What can hang from each mark
tovu: mogitof
pesa: nadavar
duresug: labev lepan mogitof nadavar
popakab: labev
bala: duresug
labev: duresug livizem popakab
lepan: defiz
nadavar: dimo poga tovu
livizem: nadavar
kefun: nadavar
poga: nadavar
mogitof: duresug tovu

Every row comes from one small tree of marks. The marks that hang from a mark follow it in brackets, in alphabetical order. Every link used is in the known rows. Which tree was each row made from?
Known rows
poga{nadavar{dimo tovu{mogitof{duresug{labev lepan{defiz}}}}}}: [ 0.14 -0.25  0.23  1.65  0.65 -0.81  1.90  1.41 -1.20 -1.18  2.90 -0.62
  0.30 -1.85 -0.10 -0.24  0.31  1.38  1.91  0.03  1.39  1.32 -0.71  0.61
 -2.52  1.02]
poga{nadavar{dimo tovu{mogitof{duresug{labev{livizem} lepan}}}}}: [-0.11  0.22 -0.77  1.95  0.78 -0.85  0.14  1.67 -1.29 -1.02  3.87  0.07
  0.54 -1.23 -0.26 -0.60  0.75  1.50  1.68 -0.60  1.54  1.63 -1.40  0.72
 -2.20  1.34]
popakab{labev{livizem}}: [-0.44 -0.66 -1.86  0.55 -0.92  2.05 -1.15 -2.39  0.21  0.11  0.88  1.89
  0.40  0.17 -0.61 -0.38 -0.62 -0.41  0.28  2.26  0.07 -1.64 -1.55 -1.28
  1.03 -0.90]
nadavar{dimo poga tovu{mogitof{duresug{labev}}}}: [ 2.54 -1.25 -1.00 -0.30  0.80 -1.03  0.90  0.88  0.08  0.58  1.44 -1.48
 -0.96  1.17  0.06 -0.64 -0.49  1.65  0.50 -0.96  0.73  0.52  1.50  0.00
 -2.27  1.78]
livizem{nadavar{poga tovu{mogitof{duresug}}}}: [-0.56  0.09 -0.18 -2.06  0.01 -1.16  1.45  0.58  1.11  1.08  1.11 -0.68
 -0.40 -2.28 -0.38 -0.83 -1.20  1.07  1.58  0.25 -0.69 -1.43  1.51 -0.42
  1.92  0.44]
bala{duresug{labev lepan mogitof{tovu} nadavar{poga}}}: [ 3.49  0.13  2.74 -1.31 -1.26  3.47  0.37  0.21  1.40  1.05 -2.19 -1.06
  1.21  1.80  0.56  1.20  2.27  0.46 -2.00 -1.01 -1.15 -0.96  2.32  1.02
  2.13 -1.03]
poga{nadavar{dimo tovu{mogitof{duresug{lepan}}}}}: [-1.88  0.39 -0.91  1.31  0.53 -0.95  0.90  1.42 -1.40 -1.04  2.73 -2.18
  0.87 -1.09 -0.22 -0.32 -0.23  1.41  2.14 -0.45  1.53  0.45 -1.61  0.91
 -2.11  1.05]
tovu{mogitof{duresug{labev lepan{defiz} nadavar{dimo poga}}}}: [ 1.59 -0.56  0.80  0.98 -1.18 -0.11  1.03  0.23  0.18 -0.36  0.36 -0.43
 -1.85 -0.90  0.54  0.50  0.82  1.91 -0.28 -0.53 -0.10 -0.27  1.88  0.78
 -0.32 -0.24]
pesa{nadavar{dimo poga tovu{mogitof{duresug{lepan{defiz}}}}}}: [-0.04  0.23  1.20 -0.04  0.23 -0.24  0.48  1.28  0.10  0.22  2.77 -0.81
 -1.56 -3.00  0.17  0.57 -0.42  0.78  1.82 -0.17 -1.78 -0.19 -0.57  0.53
 -2.48  1.75]
nadavar{dimo poga tovu{mogitof{duresug}}}: [ 0.33 -0.75 -0.96 -0.30  0.90 -1.22  0.24  0.58 -0.18  0.63  1.62 -2.05
 -1.09  1.41  0.08 -0.33 -1.00  1.48  0.63 -0.71  0.80 -0.13  0.79  0.12
 -2.58  1.76]
duresug{nadavar}: [-2.83 -0.03 -0.55  0.00 -0.75  0.90  0.54 -0.79 -0.29 -0.20 -0.77 -2.04
  0.64  0.46 -0.29  1.66  0.34 -0.85  0.58  0.28 -0.72 -1.46 -0.55 -0.06
  2.36 -1.62]
livizem{nadavar{dimo poga tovu{mogitof{duresug}}}}: [-0.23 -0.03  0.15 -1.14  0.52 -1.25  1.13  0.97  0.32  0.58  1.25 -0.60
 -0.63 -1.22 -0.32 -0.54 -1.11  1.07  1.81 -0.78 -0.10 -0.51  1.98  0.20
 -1.20  1.10]
labev{duresug livizem{nadavar{dimo poga tovu}} popakab}: [-3.26  1.06 -0.18  0.49  2.41 -2.52 -2.89  0.22 -0.27  1.16 -0.73  4.55
 -1.99  0.26 -0.21 -0.85 -1.61 -2.07 -0.12  0.67  0.91  2.55 -1.61 -0.56
 -1.27  1.22]
popakab{labev{duresug livizem{nadavar}}}: [-1.63  0.41 -0.53 -1.00 -0.64  0.91 -1.54 -1.16  0.10  0.23 -0.07  3.05
 -0.67 -0.98 -0.68 -1.18 -2.49 -0.66 -0.33  1.99 -0.31 -0.76 -1.68 -1.13
  1.16 -0.77]
mogitof{duresug{labev{popakab} lepan{defiz} nadavar} tovu}: [ 1.18  0.35  1.30  1.13 -1.40  0.23  0.95 -1.07  1.27 -1.13 -2.51  0.92
  1.40  0.17  0.72  0.91  2.62 -3.80 -0.22  0.74 -0.45  0.16  0.40  0.79
  1.12 -1.73]
tovu{mogitof{duresug{nadavar}}}: [-2.88  0.01 -0.79 -0.20 -1.69 -0.71  0.84 -0.59 -0.82 -1.14 -0.08 -2.17
 -0.58 -1.28  0.25 -0.11 -0.56  2.07  0.66  0.39 -0.30 -2.44 -0.60 -0.19
  2.60 -0.97]
mogitof{duresug tovu}: [-1.25  0.92 -0.55 -0.94 -1.02 -0.33 -0.42 -1.37  0.54 -0.76 -0.75 -2.18
  2.59  1.49 -0.03 -0.61 -0.35 -2.97 -0.09  0.45 -0.07 -2.17 -1.75 -1.23
  1.55 -1.52]
labev{duresug{mogitof} livizem{nadavar} popakab}: [-3.59  1.19  0.46 -0.29  1.58 -2.32 -1.83 -0.43 -0.95 -0.09 -1.97  4.17
 -0.57 -1.45 -0.08 -2.09 -0.74  0.01 -1.09  1.15  0.55  0.56 -2.11 -2.08
  1.98 -0.47]
bala{duresug{lepan}}: [ 0.11  0.56  0.82  0.08 -1.46  3.42 -1.06 -0.78  0.49 -0.16 -1.46 -1.50
 -0.09  0.24  0.43  1.94  0.43 -1.00  0.17  0.71 -0.03 -2.09 -0.41  1.13
  1.66 -1.16]
tovu{mogitof}: [-1.47 -0.63 -2.41  0.05 -0.62 -0.81  0.96 -1.64 -0.91 -0.83 -0.10 -2.05
 -0.51 -2.19 -0.13 -0.72 -2.57  3.31  0.65  0.97  0.31 -1.95 -0.45 -0.97
  2.23 -0.78]
bala{duresug{labev nadavar{dimo}}}: [ 0.89 -0.58  1.73  0.19 -1.45  3.40  0.41  0.25 -0.59 -0.42 -1.81 -0.72
  0.01  1.46  0.44  2.38  1.14 -0.75  0.53 -0.42 -0.46 -0.54  0.57  1.03
  0.34 -0.91]
kefun{nadavar{dimo poga}}: [-0.10 -1.43 -1.29 -0.41 -1.77  0.34 -0.61  0.01 -0.46  1.44  0.90 -1.52
  1.55  3.26  0.16  0.52 -0.98 -1.62 -0.97 -0.54 -0.15 -0.11 -0.70 -2.24
 -0.85  1.14]
tovu{mogitof{duresug{labev{livizem popakab} nadavar{dimo}}}}: [-0.97 -0.53 -1.00  1.63 -1.02 -1.18  0.22 -0.34 -1.23 -1.43 -0.26  0.98
 -1.07 -0.94  0.51 -0.43  0.80  1.74  0.63  0.03  0.40 -0.09 -0.29 -0.01
  0.66 -0.20]
livizem{nadavar{dimo poga tovu}}: [ 0.26 -0.16  0.10 -0.98  1.23 -0.29  0.89  0.74  0.68  1.15  0.97 -0.46
  0.20 -0.23 -0.65  0.24 -0.77 -0.80  1.67 -0.71 -0.25  0.11  1.89  0.00
 -1.49  0.81]

Which tree is each row?
[ 2.79 -1.84  0.01 -0.94  0.92 -0.15  3.15  0.62  0.68  1.28 -2.27  0.02
  1.38  0.92  0.21 -0.30  3.01  1.24 -0.61 -0.17 -0.51  0.62  1.98 -0.96
  2.63  0.12]
duresug{labev{popakab} mogitof nadavar{poga tovu}}
[ 0.96 -0.80 -1.00 -0.20  1.81 -0.02 -0.11  0.28  0.33  1.43  1.17 -1.77
 -0.06  2.67 -0.46  0.64 -0.55 -0.80  0.52 -0.65  0.70  0.59  0.70 -0.17
 -2.88  1.35]
nadavar{dimo poga tovu}
[ 3.08  0.48  0.85  0.24 -1.05  0.70 -0.43  0.40  1.54  0.24 -0.79 -1.35
  1.56  3.02  0.23  0.80  2.34 -3.10 -1.08 -2.08 -0.60  0.49  1.45  1.24
 -0.87 -0.78]
mogitof{duresug{labev lepan nadavar{dimo poga}} tovu}
[ 0.96  0.43  0.73 -0.75  0.16  1.15 -1.85 -0.20  0.56  0.88  0.10  2.84
 -0.77  0.27 -0.47 -1.48 -0.98  0.69 -1.75  0.29 -0.04 -0.12  0.16 -0.39
 -1.20  0.04]
popakab{labev{duresug{lepan mogitof} livizem{nadavar{dimo poga}}}}
[-2.13  1.45  0.53  0.81  1.36 -0.66 -3.68  0.70 -0.39  0.35  1.91  1.75
 -3.17  0.82 -0.08  0.79 -1.12  0.41 -1.66 -0.76  0.39  2.20 -0.73  1.93
 -2.07  1.18]
labev{duresug{lepan nadavar{dimo poga tovu{mogitof}}} livizem}
[-3.15  0.41  0.37 -0.78  1.41 -2.22 -0.57 -0.35 -0.90  0.73 -4.61 -0.33
  0.39  3.17  0.35 -0.81 -1.27 -0.76 -2.25 -0.41  0.52  0.98 -1.18 -0.97
 -0.18 -0.34]
labev{duresug{mogitof{tovu} nadavar{dimo poga}} popakab}
[-2.16  1.27  0.24 -0.43 -0.32  0.36 -1.27  0.21 -0.01 -0.37 -1.89 -1.65
 -0.94  0.27 -0.04  1.22 -1.12 -1.32 -1.42 -0.10 -0.28  0.00 -1.31  1.14
  1.51 -1.24]
labev{duresug{lepan nadavar}}
[-0.66 -0.21 -0.69 -0.65  0.58 -0.48  0.61  1.01 -0.40  0.56  2.32 -1.82
 -0.79 -2.51 -0.37  0.13 -1.86  1.76  2.09 -0.46 -1.75 -0.20 -1.01 -0.20
 -1.44  1.83]
pesa{nadavar{dimo poga tovu{mogitof}}}
[ 1.58 -0.65 -1.47  1.44  0.28 -0.38  0.15 -0.94  0.39  0.07 -0.97  3.89
  0.47 -1.92 -0.33 -0.72  1.23 -1.03  0.82  0.94  0.07  1.09 -0.02 -1.47
  2.34 -0.76]
duresug{labev{livizem{nadavar} popakab}}
[ 3.77 -0.93 -0.21 -0.11  0.75  0.67  0.48 -0.51 -0.25 -0.30  0.96  1.39
  1.59 -0.34 -0.33 -1.69  2.12  2.10 -1.41 -0.22  0.03 -0.29  0.28 -2.59
  2.04 -0.87]
duresug{labev{livizem} mogitof}
[-0.10 -0.30 -0.79 -2.37 -0.71  0.79  0.43 -1.69 -0.09 -0.34 -2.48 -0.74
  1.46  0.76 -0.33 -2.01 -2.87  0.50 -1.60  1.74 -0.09 -1.82 -1.60 -1.76
  1.44 -1.24]
popakab{labev{duresug{mogitof{tovu}}}}
[ 2.29 -0.13  2.01  0.40 -1.14  1.37  1.58  0.70  1.13 -1.17  0.34  0.04
  0.00 -0.81  0.53  1.69  3.47 -2.36  0.42  0.40 -0.67 -0.13  1.05  1.34
  0.86 -0.86]
mogitof{duresug{labev lepan{defiz} nadavar{tovu}}}
[-0.70 -0.48  0.28 -0.10 -0.97  1.16  0.71 -0.93 -0.52 -1.18 -1.05  0.50
 -1.89 -1.08  0.15  0.50 -2.50  0.86 -0.08  1.90 -0.01 -0.05 -0.06  1.67
 -1.67 -0.13]
popakab{labev{duresug{lepan{defiz} nadavar{dimo tovu{mogitof}}}}}
[ 2.99  0.50  1.91  0.16 -0.61  2.21 -0.43 -0.79  0.65 -0.41 -2.18  2.87
  1.33 -0.96  0.63 -0.23  2.21  0.01 -0.70  0.42 -0.24 -0.25  1.06  0.39
  1.85 -0.91]
bala{duresug{labev{livizem{nadavar} popakab} lepan mogitof{tovu}}}
[-1.12  0.06  1.01  1.08 -0.44  0.66  1.62 -0.87  0.06 -1.39  0.95 -0.39
 -1.63 -3.05  0.34  2.34  0.36  1.05  1.13  1.40 -0.48 -0.33  1.42  2.49
  0.12 -0.38]
duresug{lepan{defiz} nadavar{tovu{mogitof}}}
[ 5.55 -0.46  1.27 -0.03  0.35  1.15  1.06  0.56  1.02  0.59 -1.10 -1.31
  2.00  2.47  0.05  0.26  2.82  0.90 -2.38 -2.93 -0.75  1.14  3.57  0.94
 -1.31 -0.42]
duresug{labev lepan mogitof{tovu} nadavar{dimo poga}}
[ 1.40 -0.76 -0.42 -0.51  0.50 -1.69  1.94  1.01  0.43  0.60 -0.24  0.70
 -0.55 -1.51 -0.04 -0.93 -0.35  0.79  1.90 -0.49  0.04  0.67  2.26  0.00
 -0.79  1.22]
livizem{nadavar{dimo poga tovu{mogitof{duresug{labev{popakab}}}}}}
[ 3.68  1.12  0.70  0.45 -0.41  0.25 -1.70  0.06  1.86  0.17  1.00  1.50
  1.41  1.16 -0.08 -0.61  1.92 -2.96 -0.87 -1.44 -0.25  0.76  1.07  0.30
 -0.93 -0.44]
mogitof{duresug{labev{livizem{nadavar{dimo poga}}} lepan} tovu}
[-3.51  0.87 -0.54  0.56  2.10 -3.15 -2.47  0.07 -0.71  0.78 -0.53  4.47
 -2.74 -0.88 -0.11 -1.33 -2.54 -0.12  0.01  0.74  1.02  2.44 -1.35 -0.36
 -1.12  1.52]
labev{duresug livizem{nadavar{dimo poga tovu{mogitof}}} popakab}
[-3.01  1.23 -0.05  2.00  1.89 -1.21 -3.82  0.29 -0.13  0.79 -0.97  3.39
 -2.52  1.94  0.21  1.01  0.37 -2.41 -1.31  0.09  0.94  3.16 -1.64  1.62
 -1.86  1.03]
labev{duresug{lepan nadavar{dimo poga tovu}} livizem popakab}
[-0.04 -1.80 -1.89 -0.84 -1.44 -0.69  0.54  0.16 -0.92  0.59  2.00 -1.58
  0.60  1.32  0.37  0.00 -2.01  0.73  0.00 -0.01  0.10  0.30 -0.15 -1.18
 -1.21  2.38]
kefun{nadavar{dimo poga tovu{mogitof}}}
[-2.36  0.01 -1.13  0.92  1.44 -0.50  0.91  1.08 -1.45 -0.33  2.29 -2.00
  1.87  0.28 -0.75  0.22 -0.46 -0.31  2.19 -0.08  1.38  0.72 -2.16 -0.26
 -1.97  0.75]
poga{nadavar{dimo tovu}}
[-2.88  0.59  1.01 -2.08  0.37 -0.43  0.09  0.28 -1.07 -0.40 -2.04 -1.91
  0.18  0.73 -0.06 -0.41 -1.12  0.77 -1.98 -0.17 -0.35 -1.03 -1.45 -1.13
  2.29 -1.29]
labev{duresug{mogitof nadavar}}
[ 3.14  1.03 -0.21  0.65 -0.92  0.60 -1.58 -0.85  1.43 -0.85  0.66  0.80
  1.94  0.68  0.09 -0.53  1.96 -2.93 -1.05 -0.32 -0.11 -0.09 -0.52  0.00
  0.93 -1.23]
mogitof{duresug{labev{livizem} lepan} tovu}
[ 0.20  0.28  0.97 -0.09 -0.43  1.41  0.94 -0.16 -0.01 -0.86 -0.86 -2.45
  1.37 -0.21  0.08  1.10  2.64  1.43 -0.93 -0.86 -0.72 -1.63  1.14  0.80
  1.84 -1.51]
duresug{lepan mogitof nadavar}
